Each row comes from the steps of one path. Every step used is in the known rows, and no mark comes twice. Write the path behind each row, first mark first.
Known rows:
L, R, C, M, B, D, S: [ -6  16 -35 -99 -21  46  43 -26 -20   3  14 -17  35  -7  65 -13 -26]
B, D, S, M, L: [-94 -62 -84 -34 -41  40  61 -84  12  15  16 -34 -17   5  71  12 -30]
S, M, L, R, C: [-55 -34 -56  16 -10  37  44 -38  -3  31  39  19 -33 -36  54 -65 -18]
R, C: [-20 -42 -32  -1  26  30  57 -73 -12  21  40   6 -15 -51  15  24   2]
L, R: [-50  -7  -4  23 -12  19  33 -47  28  -5   4   5  62 -57  53 -11 -13]
D, S, R, C: [-26  -7 -56  44  21  38   2 -67   9   0  51  18  -7 -35  49  10 -17]
D, S: [-55 -39 -38   2   5  22  27 -92  18  12  30  -2  51 -31  70  47 -18]
D, C, M, B: [-14 -26 -52 -39  60  27  40 -51 -13  -9 -21  -5  -5 -14  49  -3   6]
D, S, R, C, M, L: [-34 -24 -76  54  10  37  11 -64 -25 -27  21  11 -12   8  25 -36 -21]
S, M, C: [-52 -32 -89   2   4  21  53 -67  30  21  16  -4 -89 -38  63   6 -21]
C, M: [-41 -17 -16  27   3  10  38 -70   1 -52 -14  -8  48 -25  16  -6 -12]
R, C, M, B, D: [ 11 -21 -31 -91   4  40  77 -47 -40 -16  -2 -27 -32 -14  10   4  -7]
R, C, M: [-17 -20 -26  10  19  22  47 -66 -25 -28  19   2   6 -28   0  -7  -4]
D, S, R, C, M: [-23  16 -52  62  16  31  -7 -61  -2 -47  28  14  12 -12  31 -24 -25]
M, B, R: [  5 -36   2 -63  15  25  84 -62 -27  45   2 -12  11 -36  50  15   6]
S, M: [-60 -23 -36  32  -2  18  31 -72  29 -16  19   1  -3 -41  61 -13 -21]
C, M, B: [ -4 -17 -11 -26  17  16  31 -56 -12 -37 -20   0  24 -18  49  -8 -16]
S, R, C, M: [-12  13 -36  76  22  26  11 -47 -12 -65   8  12 -13 -30  -3 -45 -11]

Which path is each row?
[ -6 -17  -9 -12  11  24  86 -67 -52   2  19  -9  19 -24 -15 -11   9]	B, R, C, M
[-36 -51 -42  -3   2  37  59 -46 -21  43  27  14  -4 -42  28 -26  -3]	M, L, R, C
[ 29 -37 -12 -85  31  37  93 -58 -52  70  33  -1 -29 -40  31  12  13]	M, B, R, C
[-59 -23 -25  31 -19  17  40 -42  -8 -32 -27  -2  54 -14  29 -56 -18]	C, M, L, R
[-14 -19 -19 -75 -12  27  68 -52 -15 -40 -35 -38   9  -9  28   4 -13]	C, M, B, D
[-72 -69 -87 -31  15  38  92 -66 -30 -11 -39 -50 -29  11  -7   6  12]	B, D, C, M, L
[ 14  16 -47   3  29  36 -12 -45 -14 -30  20  20  -9  -6  64 -29 -27]	D, S, R, C, M, B
[-29 -57 -52   6  16  27  63 -69 -47  -6  10  -1 -21  -9  -9 -20  -3]	R, C, M, L
[-80 -29 -42  32 -27  26  34 -43  22   3   4   9   6 -32  73 -60 -26]	S, M, L, R
[-59 -31 -65 -25  18  34  75 -62  -9 -37 -28 -45  -3 -10  -3  19  11]	B, D, C, M
[ 20 -18 -25 -46  33  29  44 -49 -34  -8  11   8 -15 -23  29 -13  -8]	R, C, M, B
[ 18  11 -38 -25   6  44  41 -28 -26 -52 -12 -19 -52 -14   9 -34 -12]	S, R, C, M, B, D
[-42 -37 -82 -77  24  47  66 -46  13  26  -3 -31 -75 -20  75   4  -1]	S, M, B, D, C
[-75 -31 -83 -50 -45  54  58 -46   0  40  43 -15 -20  -9  72 -29 -30]	B, D, S, M, L, R, C
